Known rows, with every way that one mark hangs from another
P{F N}: [ 59.0  27.4  13.6 -30.2 -14.2  -4.9  24.2  -5.4  21.4  -3.6  -5.8  -2.6
 -13.8  -9.6  16.7 -40.5 -20.4   5.8  11.2 -18.2  21.8  11.2  -1.1 -12.4]
R{P{F N U}}: [ 48.5  -5.0  42.9 -27.5 -71.3  25.2  16.3   0.9  18.8 -10.2  27.7   0.4
 -43.2   8.9   5.7 -72.9  -7.3 -10.6   9.1   5.5  35.2  13.8   6.8  14.5]
V{P}: [  0.4 -18.8 -67.9 -30.3  10.9  20.3  -6.8  30.2 -25.8   1.4 -21.9  22.5
   9.6 -53.4 -26.4  21.0  13.2   9.4  18.9  42.1 -25.6   7.3 -20.7  45.7]
N{P{V}}: [ -3.5  36.4 -31.0 -38.4  19.7 -38.7 -20.3  27.0 -36.0  -5.3  18.2   8.5
   1.0 -24.2   1.0  -0.1  -6.8   8.3  40.7  34.9 -20.1   2.4  -3.0  15.1]
M{W}: [ -6.1  21.9 -57.1 -13.7 -26.0  11.2  -2.4  -1.9 -43.2  -6.0   1.6  12.5
  18.7 -23.5  10.3  36.6  29.9  -2.8 -24.8  33.9 -36.5  -4.4 -47.3  37.6]
V{M{W} P{R}}: [-56.0 -39.4 -68.8  17.1  16.2  48.3 -16.4   7.2 -51.1   1.9 -30.3 -10.9
  45.1 -44.8 -29.2  81.4  23.7  13.2 -43.2  39.0 -54.9   6.2 -13.1  18.7]
F{P{N U V{M}}}: [ -5.6 -22.6  26.6  58.6  18.4 -27.9  -9.1 -10.4  73.2  11.9   1.5 -39.1
 -16.7  24.2   4.8  17.8   8.1 -47.4 -59.9 -28.4  41.3 -16.8 -19.7 -25.9]
V{M{W} P{R U}}: [-72.5 -48.3 -48.7  47.5 -11.2  54.4  -6.1 -18.1 -43.9  -5.4  -1.6 -11.5
  21.1  10.1 -35.9  71.4  42.9  -5.3 -31.0  16.9 -59.2   3.4  -8.3  14.2]
R{P{F N V}}: [ 20.5  13.4  51.2 -43.1 -13.5 -16.2  -1.3  25.3  12.3  -2.9   5.1   9.6
  -8.8 -33.6  12.7 -55.7  -9.3  21.5  -5.5   5.9  43.8  -6.1  10.1  13.1]
V{M}: [  0.8  -6.0 -66.1   8.6  17.7  17.1  -9.5  14.7  19.2  21.3  -5.8   6.7
 -13.7 -40.4  -1.1  27.4  -7.5 -23.2 -29.6  36.4 -24.2  10.8 -14.0  19.7]
N{P{F R U V}}: [-12.5  39.5  37.9 -16.2  -5.3 -21.7  -3.4 -18.3 -46.8 -18.1  25.1  -3.9
   1.3  55.1   4.8 -20.6 -22.5   1.5  72.0 -15.6 -18.9  15.6  57.9 -37.1]
N{P{U V{M}}}: [-42.9  -2.7 -23.7  18.9  12.4 -26.8  -9.4  11.9  -2.0  -5.2  45.3 -14.6
 -38.9  14.6  -6.3   6.7   7.6 -36.5  18.3  19.0 -26.2   7.4  19.1  -0.1]
V{P{U}}: [-13.1 -31.0 -45.7  -7.2 -16.5  25.5   2.3   8.4 -18.9 -10.0   4.5  19.1
 -20.4  -0.3 -30.1  13.4  32.5 -11.9  26.8  21.2 -32.6   4.6 -17.0  36.8]
P{N U}: [ 46.1  17.8   6.7  24.2 -48.9  -1.5  12.6 -21.6  24.7  -2.5  15.9   3.6
 -38.7  29.9  -7.4 -28.3   6.2  -2.5  -0.9 -23.1  -8.4   5.0 -30.6  -1.2]
F{P{N R}}: [ 76.9  22.7   7.8   7.5  -7.8  11.4 -24.5 -15.3  22.0  22.9 -50.7 -23.4
  46.1  -5.1   4.7  18.2 -40.7  11.0 -36.2  -2.9  31.3  11.5 -36.3 -32.7]
U{P{R}}: [ 26.2   4.5 -50.4 -20.4   3.5  28.7   7.6  -5.3 -28.6   9.4 -27.5  23.3
  24.8  -9.9  -1.2   5.7 -14.8  36.1  33.1  20.9 -21.5  -2.3 -18.5  20.3]
R{P{N}}: [ 60.5   8.1  -7.1 -26.2 -49.1  20.4 -14.3  26.4  10.7  12.8  -2.5  12.5
  -9.6 -55.0  -6.9 -38.4 -14.8  24.2 -21.7  44.0  18.9  11.3 -35.8  41.4]
U{P{N V}}: [ 14.4  -1.7  -6.7 -10.7  23.4 -35.3  25.8   5.0  21.4  -6.7  -0.2  11.0
  -3.6 -10.0   8.6 -28.8  11.3  39.6  23.3 -20.8  16.9 -35.2 -35.4  13.7]
F{P}: [ 44.6   5.6 -41.1 -22.4   4.6  11.2 -23.3  11.2   8.8  21.1 -30.7  -3.9
  24.7 -28.4  18.2  31.0 -13.9 -35.9 -23.1  38.2  21.0   1.8 -37.5  15.9]
R{P}: [ 33.5   0.2 -39.6 -43.4 -36.4  35.3 -24.9  34.1 -21.3  15.7  -2.4  34.0
   0.6 -59.5  -3.2 -11.4  -2.7   5.1 -10.6  75.1  -2.9  13.0 -26.5  60.3]
P{R U V}: [-21.1  32.8  12.5  36.5  -2.7 -13.5 -20.4 -29.1 -24.8   6.4  -0.8  38.8
  15.3  48.5 -13.2  25.5  11.6  16.5   6.0 -23.5 -35.1   0.4   0.6 -17.1]
W{M}: [ 50.9   4.8 -46.1   3.9 -26.4   2.2   0.4  48.3  21.3  22.0  14.7  18.4
 -11.7 -29.8  19.6   9.9   2.4  -1.3  -6.8  45.8 -31.6 -20.7 -55.1  61.0]
N{P}: [ 35.1  27.5 -55.5 -47.0  -9.3   1.1 -12.3  24.2 -35.8  -0.6  12.6   2.1
  -8.7 -32.7  -0.8  -7.5 -23.0  -3.7  41.8  54.2 -25.2  24.4 -11.6  22.7]
R{P{F V}}: [ -9.2   7.8  16.8 -58.1   0.4  -0.1 -12.1  37.0 -18.9  -0.4   5.3  32.3
   5.5 -42.5  14.0 -26.2  -1.0   2.5  10.7  36.0  25.7  -4.1  15.4  39.0]

Rows
[  6.4  26.0   2.7   3.8  37.7 -14.1 -43.9  -1.7  -7.8  24.5 -49.6   8.2
  66.4  -7.3   8.3  54.9 -17.2   4.7 -27.5   5.9  13.6  -5.0 -18.5 -19.9]  F{P{R V}}
[ 55.7   3.6  14.0 -28.9  -6.1  18.6  37.5 -17.7   5.5  -5.5 -23.1 -11.3
  11.1   9.1  17.7 -44.6 -34.4  40.6  41.9 -28.5  20.9  -2.3  11.1 -22.6]  U{P{F N R}}
[ 36.3  30.8  37.7  20.5  24.9 -27.3 -32.0 -13.3  22.7  23.8 -48.0 -16.1
  55.4   1.0   4.7  27.6 -24.4  22.9 -38.6 -24.9  32.3  -6.2 -26.5 -42.0]  F{P{N R V}}
[-13.4 -32.7  11.0  -9.3  51.4 -25.8  45.6   9.3  50.3  -8.5   5.6 -21.2
 -24.5 -12.3  23.4 -34.4  -2.8   2.7  11.4 -31.6  40.1 -32.3  18.9  -8.0]  U{P{F N V{M}}}
[-10.1  45.2  26.9 -17.1  30.1 -17.7 -11.9  -8.3 -29.9   3.9 -21.7  23.9
  37.3   4.7  12.7  12.0 -19.4  24.7  20.6 -23.3  -7.7   2.1  30.5 -24.2]  P{F R V}
[  8.3   2.0  38.5  12.4 -45.2 -15.4 -11.2   5.8  11.4  -0.9  24.8  17.9
 -26.3   7.0 -13.0 -41.8  20.2  13.2 -17.1   2.0  15.7  -7.8 -23.7  21.1]  R{P{N U V}}
[ 13.3  -1.3  26.1 -39.4  26.7 -35.2  42.5   4.0  21.4 -18.0   1.7  -2.6
 -11.7   1.4  24.8 -53.4   1.2  29.4  42.5 -40.0  40.3 -33.3   4.6  -2.2]  U{P{F N V}}
[-39.1 -28.2  -7.2  41.6  32.3 -14.1 -19.0   0.4  41.1  14.2   2.8 -19.8
  -8.6  18.7  10.5  44.2  14.7 -67.0 -49.2   4.2  23.0 -17.7  -8.9  -7.5]  F{P{U V{M}}}
[-24.2 -58.1 -50.8 -30.5  38.7  33.2  13.7  35.3   5.4  -2.9 -12.0  -8.2
 -10.2 -57.8  -6.6  15.8   0.0 -24.6   7.7  27.1  -3.4  12.5  29.1  20.8]  V{M P{F}}
[ 54.3 -10.9  -2.5 -48.1  -4.1   2.0  51.3  -0.1  23.7 -16.2  -0.8 -10.3
 -23.1  -5.7  27.1 -62.4 -15.7  15.6  44.6 -18.4  34.1 -14.2  -4.7   6.9]  U{P{F N}}
[-71.1 -62.7 -64.9  29.4 -14.1  39.4   8.3   1.4 -23.3 -16.7  17.5 -12.3
 -13.7  -8.4 -23.9  54.3  58.5 -32.4 -32.8  28.6 -41.2  -8.3 -19.7  41.5]  V{M{W} P{U}}
[ 61.3   3.6  13.6  17.2 -33.5   1.8  -1.4 -21.4  44.3   6.0  -2.2 -26.0
 -15.1  25.7   6.8  -8.2  -4.2 -36.6 -29.3 -11.0  36.0  -0.1 -43.9 -13.7]  F{P{N U}}
[-25.1  -0.5   6.4  -7.2 -33.6  -3.3 -21.3  16.4 -12.9   0.2  25.5  39.5
 -18.5  -1.3  -4.6 -16.4  26.9  -4.6  -6.8  30.8   0.7  -5.6  -9.9  43.7]  R{P{U V}}
[-62.3 -56.4 -86.7   3.0  13.7  35.8  -0.6  26.4 -32.1  -5.2  -6.8 -11.3
  17.0 -61.4 -20.2  63.0  42.9 -12.5 -40.6  51.9 -39.9  -4.1 -27.2  43.8]  V{M{W} P}
[ 32.7  -3.8 -16.9   1.0   1.5  23.5 -12.9   0.3 -17.0   8.3 -42.5   3.8
  34.7 -29.9 -42.2  11.9 -16.4  59.9   4.2   0.0 -18.8  22.6 -20.4  -4.2]  V{P{N R}}
[-22.9  33.8  45.5   9.2  -1.5 -12.7   0.0 -31.8 -21.2  -6.5   2.1  25.4
   9.8  56.5   5.9   0.3  -1.2   6.5  27.3 -42.4 -14.9   3.3  38.7 -32.0]  P{F R U V}
[  3.1 -10.1 -19.0 -40.8  15.2  37.4   0.6  11.0 -43.8  -3.1 -37.4  14.2
  35.7 -27.5 -18.1  14.9 -16.1  27.8  39.4   8.7 -17.7  23.7  29.7   2.1]  V{P{F R}}
[  6.4  37.5  78.4  23.2 -13.0 -28.0  10.6 -42.6   9.4  -8.7   4.7   4.2
   1.2  66.1   2.2 -26.6 -10.1  27.9  19.1 -70.2  10.5   0.9  25.1 -56.8]  P{F N R U V}
[ 29.2  30.1  11.1 -31.0 -37.6  14.7   5.3 -20.5 -47.9 -18.6  21.1 -11.0
  -9.3  46.7   2.2 -25.0 -38.6 -11.5  71.8   4.6 -23.0  35.3  45.5 -26.2]  N{P{F R U}}
[ 46.9  30.4  50.0  15.8 -42.8  10.1  17.6 -46.3   8.0  -4.3   0.0  -7.8
  -7.8  58.7   2.5 -38.3 -24.3  14.8  16.4 -51.7   2.9  21.8  18.7 -45.2]  P{F N R U}
[ 35.4  -1.3  15.3 -22.6   4.4  21.9  10.6   1.3 -10.2  -6.0 -39.1  -9.1
  28.4 -21.4 -18.7 -15.1 -28.3  46.2  25.9 -20.2   3.6  20.2  16.6 -21.5]  V{P{F N R}}
[-38.0  10.8   9.0  13.6  52.3  -4.9  -6.9   2.2  -0.4  14.1 -17.8   4.8
  24.4  -8.2  11.4  30.2 -20.7   4.3 -10.9 -13.5  -7.2   3.6  46.3 -31.5]  P{F R V{M}}
[-50.4   1.5  30.8  40.6  22.4  -2.5   3.3 -23.1   5.4   2.5   7.9   0.1
  -3.2  46.3   6.9  18.3  -5.1 -19.1  -3.4 -35.6 -12.3   4.0  52.2 -33.7]  P{F R U V{M}}
[  9.5   3.3  72.6 -18.2 -43.0 -15.5   5.9   1.6  17.3 -17.2  30.6   8.6
 -31.4  19.8   9.5 -64.4  10.3   2.7   3.0 -14.6  41.2  -6.8  15.2   7.1]  R{P{F N U V}}
[-16.2  26.6  -9.7  -8.2 -10.6 -38.1 -11.3   3.2 -31.9 -13.7  43.6   7.9
 -24.5  27.9  -4.0 -11.6   9.1 -12.3  49.6  11.2 -26.3   3.2   2.9   7.8]  N{P{U V}}
[ 24.2  23.1  58.1  48.2  -4.7 -26.2 -20.6 -38.5  26.3  12.4 -21.7 -17.9
  26.4  52.1  -3.7  16.7  -7.6   3.5 -32.5 -47.3  29.4  -8.2 -20.6 -47.9]  F{P{N R U V}}
[-50.7   1.9  -2.8  67.3  18.2  -3.2 -16.7 -22.3   2.1  18.9   4.7  12.0
   1.5  31.5 -15.6  41.5   7.6  -3.4 -22.9 -17.9 -35.2  -0.7  11.2 -22.7]  P{R U V{M}}
[-43.5   1.9  21.9  14.2  20.8 -25.6  21.7  -2.6  16.8 -13.6  13.7 -29.1
   0.8  -8.3  23.1  10.8  23.9  -1.8 -49.2 -28.1  13.2 -26.7   3.4 -15.7]  P{F N V{M{W}}}
[-48.2 -36.0  24.6  -3.3  -5.5   7.2  -0.8  17.4  13.4  -3.4  35.7   6.8
 -36.1  -1.7  11.7 -21.5  11.1 -41.6 -14.8  20.9  23.3  -4.3  40.7  23.5]  R{P{F U V{M}}}
[-75.6  -5.1 -28.3  22.6  -6.3 -22.1  -4.2   0.0 -36.2 -21.4  55.8 -28.8
 -20.2  21.0   1.6  27.9  39.7 -38.4 -10.9  22.2 -39.1 -10.9   0.6  11.9]  N{P{U V{M{W}}}}
[-32.8 -12.3   7.6  59.6  34.0  -2.3 -34.6 -21.7  25.7  23.7 -19.2 -17.4
  24.6  33.2   1.8  59.9  -3.2 -40.1 -53.6  -8.6   9.7  -6.3   4.7 -34.3]  F{P{R U V{M}}}
[ -9.3 -59.5   4.2  13.9  -1.2  20.9  34.9   1.4  37.7 -17.3  14.6 -28.9
 -43.4   1.6 -16.4 -23.2   6.3 -23.3   3.4 -21.8  10.8  11.9  26.5  -8.9]  V{M P{F N U}}
[-16.0  27.0  25.6 -37.1  -7.0 -37.2  10.3   0.3 -28.2 -27.6  48.1  -1.9
 -32.5  39.2  14.0 -36.4  -1.1 -27.5  71.1  -5.2  -1.8   3.5  40.9  -9.3]  N{P{F U V}}
[ 16.2  33.9  41.9 -18.6  17.8 -40.0  17.6   0.6  22.8  -6.8  -1.5   6.0
  -4.4  -2.8  17.1 -33.8  -7.3  20.7  10.4 -37.3  26.3 -10.0   6.8 -19.5]  P{F N V}
[  9.5   1.2  22.6  49.9  49.7 -15.7 -28.9  -9.8  47.4  33.7 -45.1 -35.4
  43.0 -14.3   3.1  45.0 -26.7   1.5 -73.7 -19.3  33.2  -3.7 -13.4 -49.0]  F{P{N R V{M}}}
[ 17.3 -25.3  19.9 -16.9 -27.4  11.5  31.9  -7.0  11.5 -28.1   7.8 -10.8
 -32.4  16.0 -16.4 -43.7  11.0  -2.1  35.8 -30.4   9.2   6.9  10.0  -2.9]  V{P{F N U}}
[-82.6   1.1  -7.1  72.3  -0.3  -0.6 -13.4 -33.6 -27.7   0.9  16.5  -2.5
  21.6  44.4  -5.2  68.6  39.9  -6.1 -54.0 -12.1 -50.7 -14.8  -2.6 -14.9]  P{R U V{M{W}}}
[ 15.8  12.5  44.4 -18.4  24.8 -20.9  30.4 -15.7   5.4  -7.0 -21.0  -0.4
  22.5  15.5  15.3 -36.2 -20.8  55.6  41.7 -50.6  28.0 -20.7  19.8 -28.9]  U{P{F N R V}}
[-37.9 -63.5 -59.9  25.2   6.1  34.9   4.7  15.9   7.8  -2.1  10.2   1.9
 -30.0 -12.4 -32.9  30.0  27.2 -34.0  -4.1  26.8 -32.8   9.6  -0.8  32.0]  V{M P{U}}
[ -4.5 -20.5  34.6 -12.8  11.0  -5.2   0.3  33.6  37.3   6.6   8.7 -12.0
 -15.7 -47.1  11.4 -42.2 -15.9   0.6 -36.9  10.6  45.3  -3.3  24.4  12.0]  R{P{F N V{M}}}
